Each row was made from one path, in order. Every step used is in the known rows, and no mark comes twice. Write each row's path.
Known rows:
fuzuz > vavet > kagad > bekit > tigep: [ -5  24 -18  18 -28  17  -4  26  -7   0 -56  -6  -8 -19 -15 -16 -10 -50
 -25   6  16  60  -4 -18  36 -22   0  -7 -23  -5 -18  -2  -9]
vobire > tigep: [-10  24  -5 -21 -11  11 -11 -19  20  -3   5   5 -23   1  -4 -10  -5 -35
  17  10  -4  19 -38 -33   5 -10   9  14  -2 -10   0  22  -1]
fepuli > fure > kagad > bekit > tigep > vobire: [ -7  15   1  25   3 -16  18  39   1  -3  -3  13  58  -4 -33  10 -11 -48
 -76  65   9   9 -20 -47  -6  10 -14  21   1 -54 -33  41   2]
kagad > fure: [  6   8   5   4  -7 -28  -4  26  26 -10  -6 -10 -27 -12  11   1  -9 -14
 -16   9  13  14 -16 -32  20   5 -16  11  -5 -13 -21  12 -20]
kagad > fure > fepuli: [ 12 -10 -14  15 -21 -29   0  25  28   2 -12  -2 -36  -4   6 -23 -11 -11
 -41  12  27  23 -11 -34  23  19 -18  -6  -1 -29 -35   2 -28]
fuzuz > vavet > dulesal: [ -2  25 -29   9 -24  14 -25   1   2   6 -49  13 -21  -7  -3 -28  -8 -37
  17  -8   9  57 -15 -12  28  -8  -4 -15 -17  26 -10   5  -4]
tigep > fepuli: [-14  28  -8  11  -6   4   5  -9  16  -2  28   1  -9   0 -20  -8   1 -22
  12   1   7  26 -32 -32  -8 -10 -12   6 -10  10   5  14 -11]
bekit > tigep > fepuli: [-18  23  -2  16 -16  14  27   0   7  -5   9  -9  20  10 -40  -8  10 -20
   9   8  24  20 -13 -25 -10  -7 -11  21 -19   1  12   4  -5]
kagad > fure > fepuli > tigep: [  7  -7 -25  28 -40  -9   7  35  21   4 -21  -3 -26  -7   4 -36  -2 -27
 -33  13  25  35   2 -39  17  22  -7  -4 -14 -39 -42 -14  -8]
vobire > tigep > bekit > fepuli > fure: [ -7  16  -8   1 -35 -15  -2 -12   4  -8  29  15   2  -3  11 -38  14 -31
  19  14  18  -7 -35 -16 -27  20   4   4  26 -36 -39  27  -5]
bekit > tigep > fepuli > fure > kagad > dulesal: [-11   3  -7  39 -10 -32   9  30  18 -11  36  -6  44  15 -30 -15  -6 -43
 -38  45  27   9 -31 -32 -12   3 -15  31  17 -27  -8  44   6]
tigep > vobire: [-11  15 -16   7  15  13  -2  -7   3   3 -11  18  17  -4  -5   2  -5 -30
  10  28   0  10 -25 -48   4   5  -9   6 -18  -1 -12  22 -10]
fepuli > bekit > tigep > vobire: [-26   2  -1  15   4  18  14   4 -19   5 -14  29  49  12 -27  -1  13 -25
  -3  56  18  -8  -4 -47   8   9  -9  20 -11 -40 -19  21 -16]
fure > fepuli > bekit > tigep: [ -5 -25  -8   7 -28  -7  10  15  -6  13   1  11  11  20 -40 -24  18  -7
 -29  39  30   7  13 -24  12  15 -13  -3   0 -61 -31  11 -21]
vobire > tigep > fepuli: [-25  44 -11   3 -14  28  -1 -33  19  -5  20  15 -17   3 -11 -25   1 -41
  17   1   1  29 -52 -39  -8 -15   7  16   1   3  11  20  -4]
pevo > tigep > vobire: [ -1  24 -18  -1  24  13  -6 -28   9  -2  -6  28  28  -2  -3  19 -25 -31
   2  29  -3   4 -43 -80 -10  19   3  21  -6  12  -7  20  -5]
fuzuz > vavet > kagad > fure: [ -4  14 -27  25 -24  -6 -24  25   8 -11 -57   7 -35 -22  30 -18  -9 -45
  -7  -8  15  54 -18 -28  37 -15  -9  -5  -9  10 -21  -6 -21]
fure > fepuli > bekit > tigep > vobire: [-16 -13 -20  28 -11  15  12   1 -17  16 -16  36  39  21 -28 -25  16 -21
 -27  56  30   0   2 -49  12  23 -14   5  -7 -58 -38  14 -23]
pevo > tigep > fepuli > fure > kagad > dulesal: [ -1  17 -13  26  15 -45 -16   1  31 -16  53  12  30   8 -11   1 -39 -45
 -40  39  10   8 -61 -70 -25  18  -9  30  35   1  -9  51   8]
pevo > tigep: [ 14  14  -5 -18   5  -6  -8 -14  18  -7  13   2  -4  -1 -10  18 -22 -16
   2  10  -1  11 -30 -55  -5  12   0  14   1  10   0  19  -4]
fuzuz > vavet: [  5  22 -10  -1  -9  -1 -11  -2   7  -4 -15   3 -18   2  -8  -8  -6 -34
  11 -10   8  32 -16 -17  22 -14  -1  -2 -20  12  -3  11 -10]
vavet > kagad > bekit: [ -4  15 -13  -3 -17   2 -19  27   6   3 -14  -8 -27 -36  -4  -4 -17 -37
 -25  15  -6  53 -23 -31  24  -8  -8 -16 -12 -16 -26  20 -18]
fepuli > bekit > tigep: [-12  -4  10  -5 -16  -5   8  20  -9   2   2   8  20  13 -35   2  16  -8
  -1  39  17  -3   7 -20  12   2 -12  13  -7 -44 -15  24 -14]
vavet > kagad: [ -5  -1 -24  -4 -14   8 -19  11   4  -2 -13  -2 -16 -19  -1  -3  -4 -31
  16  15  -2  39 -18 -26  10  -9  -5  -9  -9  -3 -14  14 -13]
vobire > tigep > bekit > fepuli: [ -6  22 -15 -10 -22   1  -5 -25  11  -6  19  -4  -7  -3   9 -32  16 -37
  29  -5  21   8 -33 -24 -12  13   5   0  11  -6 -15  26  -4]
fepuli > bekit: [-13   1  12 -13  -4 -15 -11  12   1   3  18  11  -5   3 -14  -3   8 -10
   4  30   3   2  -9 -28  15  -1 -14  -4   3 -34 -19  34 -20]
pevo > tigep > bekit > fepuli > fure > kagad: [ 18   4 -16  -4  -1 -60  -3   0  13 -15  49   6  41   4  -2   4   3 -28
 -24  24  23  -8 -34 -46 -40  45  -8  12  39 -17 -30  44   8]
fure > fepuli: [  8 -12 -22   1 -18 -10  -3   3  13  10   9  -2 -19   5 -17 -22  -4 -14
 -19  12  12  29 -11 -27  10  12 -12 -13  -8 -21 -26  12 -17]
fizo > fure: [ -6  16   1  -8  -6 -27  -8  24  23  -1  -3  -2 -18  -6   1  16  12  -1
 -20  15  -1   7 -15 -22  10   4 -22   7   4 -16 -15  15 -16]
fuzuz > vavet > kagad > fure > fepuli > tigep: [ -1  -1 -56  49 -53  11 -13  30   6   3 -72  11 -38 -17  27 -56  -1 -59
 -25  -4  28  74  -2 -36  35   2   0 -19 -21 -14 -41 -33 -10]
pevo > tigep > bekit > fepuli: [ 16  13 -17  -7  -6 -27  -3 -19  11  -8  29  -5  15  -2  -1  -2   2 -13
  20  -5  26  -1 -26 -45 -23  34  -2   3  13  16 -16  18  -3]
fizo > vavet > kagad: [  1  -9 -13  -8  -1  -7 -23  21  10   5  10  -5 -11 -30  -7  13 -19 -18
  -1  29 -17  37 -26  -9  12  -5 -11   0  -1  -7 -21  23 -17]
tigep > bekit > fepuli > fure: [  4   0  -5   6 -28 -34   4  12   1  -3  37  -1  12  -6   1 -23  19 -10
  11  12  23 -12 -13 -10 -26  24 -13  -5  16 -30 -43  23  -9]
vobire > tigep > fepuli > fure > kagad: [-23  36  -6   9 -13  -8  -1 -12  21 -14  42  24   7  11 -14 -15   0 -51
 -23  26  -4  26 -57 -37 -27  -5   1  21  25 -27  -4  44   7]
tigep > bekit: [ -9   4 -12 -21  -5  -7  -3  -1  12   1  17 -23  -1   4   4  -1   7 -19
  32  -3  13  10 -16 -24  -1  -2  -6   2 -11  -8  -5  22  -6]

Which path is each row?
[-19  19 -18 -29 -10  13  -9 -27  14   0  10  -7 -17   7  13 -18   4 -36
  36  -1   5  11 -33 -29  -2  -8  12  13  -4 -11   3  24  -1] -> vobire > tigep > bekit
[-14  22 -24  17  -1  33   6   3  -4   6 -21  19  25  -8  -6 -12   3 -53
  16  25   0  21 -14 -55   2   8   2  10 -32 -11 -13   6   6] -> fepuli > tigep > vobire
[-22  50   3  15 -13 -14  -3   6  25 -12  41  16  -5  -8 -14 -17 -19 -59
 -63  31  -8  37 -61 -42 -10  -9  -4  16  25 -38 -15  48   4] -> vobire > tigep > fepuli > fure > kagad > bekit
[  3  -6 -32  10 -38  12   7  12   9  13  -5  -1 -14   0 -22 -34   6 -28
 -11  12  15  39   2 -33   5  14   1 -16 -20 -30 -29  -5   0] -> fure > fepuli > tigep
[  0 -18  -4  19 -21 -40  -9  29  13   5   0  16 -31   6   7 -25   1  -3
 -44  32  26  13  -5 -38  29  20 -27  -8  11 -60 -48  15 -37] -> kagad > fure > fepuli > bekit
[-19  23 -10  25  -3 -19 -18  -4  31 -14  49  14   9   6  -2 -31 -24 -64
 -26  38   3  20 -69 -46 -11  -4   3  27  31 -21 -13  57   6] -> vobire > tigep > fepuli > fure > kagad > dulesal
[-41  38   1   4 -15  20  -9 -31   3  -3  30  34 -11  10 -13 -28   8 -36
  13  23   0  16 -45 -44   0 -12  -1  14  14 -25  -1  31 -16] -> vobire > tigep > fepuli > bekit
[ -5  21 -24  38 -17  20  10   6  -8  -1 -10  23  36 -20 -15 -27  16 -54
  11  24  19  19  -9 -46  -2  27  -2  -4 -16  -6 -34   6   4] -> bekit > fepuli > tigep > vobire
[  3  10 -19 -29   6 -12  -6 -23  16  -5  20 -12   7   8   4  14 -12 -16
  25  -2  10   1 -31 -53 -15  14   3  13   1   6   2  20  -1] -> pevo > tigep > bekit
[-14   8 -25 -11 -22   9   3   9   6   6   5 -18   9   1  -1 -15  16 -33
  33  -5  12  22  -1 -29  -6   4   4   4 -26 -16  -6   6  11] -> fepuli > tigep > bekit
[-15  33 -32  39 -12  38  -1  13 -19   7 -72  18  18 -22  -5 -15 -14 -65
 -25  25  16  53 -15 -41  33 -17  -1   1 -29  -3 -21  -2 -11] -> fuzuz > vavet > kagad > bekit > tigep > vobire
[-20  16   5  25 -31   0  31  11   0  -7  20  10  27  13 -37 -12   7 -12
  -6  28  21   0 -21 -19 -28  -2 -12  24  -4 -27 -15   5  -5] -> bekit > tigep > fepuli > fure
[  5   4 -16   0 -14 -24   2   0   6   0  29 -18   7  -8  -1 -18  23 -18
  22  -5  29   6  -8 -14  -7  19 -11  -9   3   0 -20  24 -11] -> tigep > bekit > fepuli
[ -1  12 -12  -4 -21 -35  -6  -4  12 -14  42   5  21   4   3 -24  16 -50
  -9  20  16   9 -39 -21 -27  24   0   8  39 -36 -28  50   8] -> vobire > tigep > bekit > fepuli > fure > kagad
[-10   8  -9  34   3 -41 -12  19  27 -12  52  -1  21   8 -10 -16 -19 -48
 -32  37   9  16 -45 -38 -10   1 -18  12  24 -14 -16  55   0] -> tigep > fepuli > fure > kagad > dulesal
[  8  11 -12  17 -32  -1   7  20   3  -3   8   0   4 -17 -26 -25  17 -33
   6   4  20  26   3 -22   0  21  -4  -9 -10 -11 -27   4   5] -> bekit > fepuli > tigep
[-19  30  -1   3   3  -3  -3 -24   7  -6  35  32   8  11 -19   4  -8 -14
   2  22   6   5 -41 -68 -14  11  -9  19  15  -6  -4  26 -16] -> pevo > tigep > fepuli > bekit
[  9 -12  -4  10   6 -55 -23  34  25  -9  37  -3  18   1  -5  -7 -21 -39
 -37  43   5   5 -29 -32   7   9 -13  11  24 -33 -29  61   4] -> fepuli > fure > kagad > dulesal
[ -5 -18  -9   2 -17 -17  -9   5   1  11  13  19 -14  12 -17 -24   8  -5
 -23  33  16   9  -3 -32  18  14 -15 -19   5 -50 -38  22 -28] -> fure > fepuli > bekit
[-13  13  -2  21 -19 -17  23  21   5 -15  32   1  41  19 -45   0  10 -32
 -32  37  20  14 -23 -23 -27   2 -15  26   8 -28  -4  29   7] -> bekit > tigep > fepuli > fure > kagad
[-12  32  -3  20  -1 -15  20  27  17  -8  23 -25  23   1 -53   5  -4 -48
 -60  20  21  44 -17 -30   3  -8 -17  16  -9 -13   7  35   3] -> fure > kagad > bekit > tigep > fepuli
[ -6  16 -33   8 -17  13 -26   0  -4  -2 -39   8 -20 -13   7 -20  -5 -46
  19  -7   2  57 -18 -22  23 -22  -1 -15 -17  14 -12   3 -12] -> fuzuz > vavet > kagad
[  0  39   1  13   4 -37   1   7  24 -14  43  13  15  -5 -21  16 -35 -38
 -78  34  -2  21 -59 -66 -25  11 -11  18  24 -19 -16  44   2] -> pevo > tigep > fepuli > fure > kagad > bekit
[-17 -14 -14  43 -19  -6  16  22  -5   9 -31  33  24  11  -4 -26   9 -18
 -48  57  42  -1   1 -54  22  28 -22  12   1 -63 -48   3 -31] -> kagad > fure > fepuli > bekit > tigep > vobire
[ 14   7  -8  -1 -17 -38   3  -8   5 -10  38  11  22  -2   5  -7  -3  -9
   2  16  22 -21 -34 -40 -40  41  -2   7  27 -15 -38  19  -1] -> pevo > tigep > bekit > fepuli > fure
[-30  40   0  12 -27  15   5 -21  10  -9  28  30 -11   6  -6 -30  -3 -30
   5  20  -5  13 -59 -34 -22  -9   6  22  11 -25 -17  18  -5] -> vobire > tigep > fepuli > fure
[ 11 -15 -16  25  -7 -71 -18  26  19  -8  56 -15  32  -1   6 -27   1 -41
 -21  29  31  -7 -26 -21 -10  32 -16   0  38 -28 -41  62  -1] -> tigep > bekit > fepuli > fure > kagad > dulesal
[ 19  23   5  12  -3 -50  -6  33  21  -9  33 -21   3 -25 -32   0  -6 -44
 -67  18  16  39 -15 -21  16  19 -20 -16  14 -14 -25  51  -9] -> fure > kagad > bekit > fepuli
[ -6   1 -45  34 -19  33   8  -3  -2  18 -24  25  17   1 -11 -38   0 -47
  -8  33  14  30  -7 -58   2  22   4  -9 -26 -29 -30  -4  -1] -> fure > fepuli > tigep > vobire
[  5  12  11  -3  -2 -46  -5  46  21  -5  28  -6   0 -14 -22   8 -20 -36
 -72  40  -6  24 -28 -29   5   6 -16   3  13 -49 -33  53  -3] -> fepuli > fure > kagad > bekit
[-17  39   5  22 -21   6  24  16  12  -1  12 -16   4  -7 -50  -6  -4 -27
 -36  12  22  32 -17 -29   4 -10 -13  14 -19 -13   1  11  -9] -> kagad > bekit > tigep > fepuli
[ 15  19  18  24 -28 -44   2  38   7  -4  26   6  -9 -31 -23 -21 -11 -19
 -49  29  12   4 -18 -18   1  23 -16 -14  16 -40 -62  25 -18] -> kagad > bekit > fepuli > fure
[ -4  28  -8   9   5 -32  -1  -7  21 -20  44  21  27  12 -18  14 -14 -33
 -36  30   1  10 -55 -63 -38  13  -7  27  26  -6  -4  39   6] -> pevo > tigep > fepuli > fure > kagad
[-12  33   8  21  -5 -35   4  31  19  -9  42   3   4 -10 -26  -2 -15 -41
 -70  28   2  33 -41 -34 -10  -2 -20   5  15 -35 -21  48  -5] -> tigep > fepuli > fure > kagad > bekit
[-11  17  -6  14  -5 -28   6  13  14 -11  46  10  20   7 -23  -1   2 -33
 -32  25   4  21 -38 -31 -24  -1 -16  12  16 -20  -8  40   0] -> tigep > fepuli > fure > kagad
[  8  28 -10  39 -42 -23 -19  33 -11  -7 -20  25 -15 -40   1 -41  -8 -44
 -42  13  13  46 -22 -14  16   3  -9 -25  11 -21 -64  10 -20] -> fuzuz > vavet > kagad > bekit > fepuli > fure
[  1  32 -22  40   0 -11   3  29   4  -2  -1   6  40 -30 -26 -14  -1 -80
 -57  35  14  43 -13 -56   9  28 -11  -8  -6 -20 -31  34  11] -> fure > kagad > bekit > fepuli > tigep > vobire
[  8 -10 -12   4  20 -42 -27  23  31  -7  26 -22   9   0  -9  -1 -25 -48
 -22  26   6  23 -27 -35  23   2 -14   8  11  -2  -1  59   3] -> fure > kagad > dulesal
[-10  -5 -43  13 -38 -12   6  24  18  19 -10  -8 -12   5  12 -27  29 -20
 -17   4  22  25   3 -29   0  24 -13  -6  -7 -40 -35 -12  -1] -> fizo > fure > fepuli > tigep > bekit
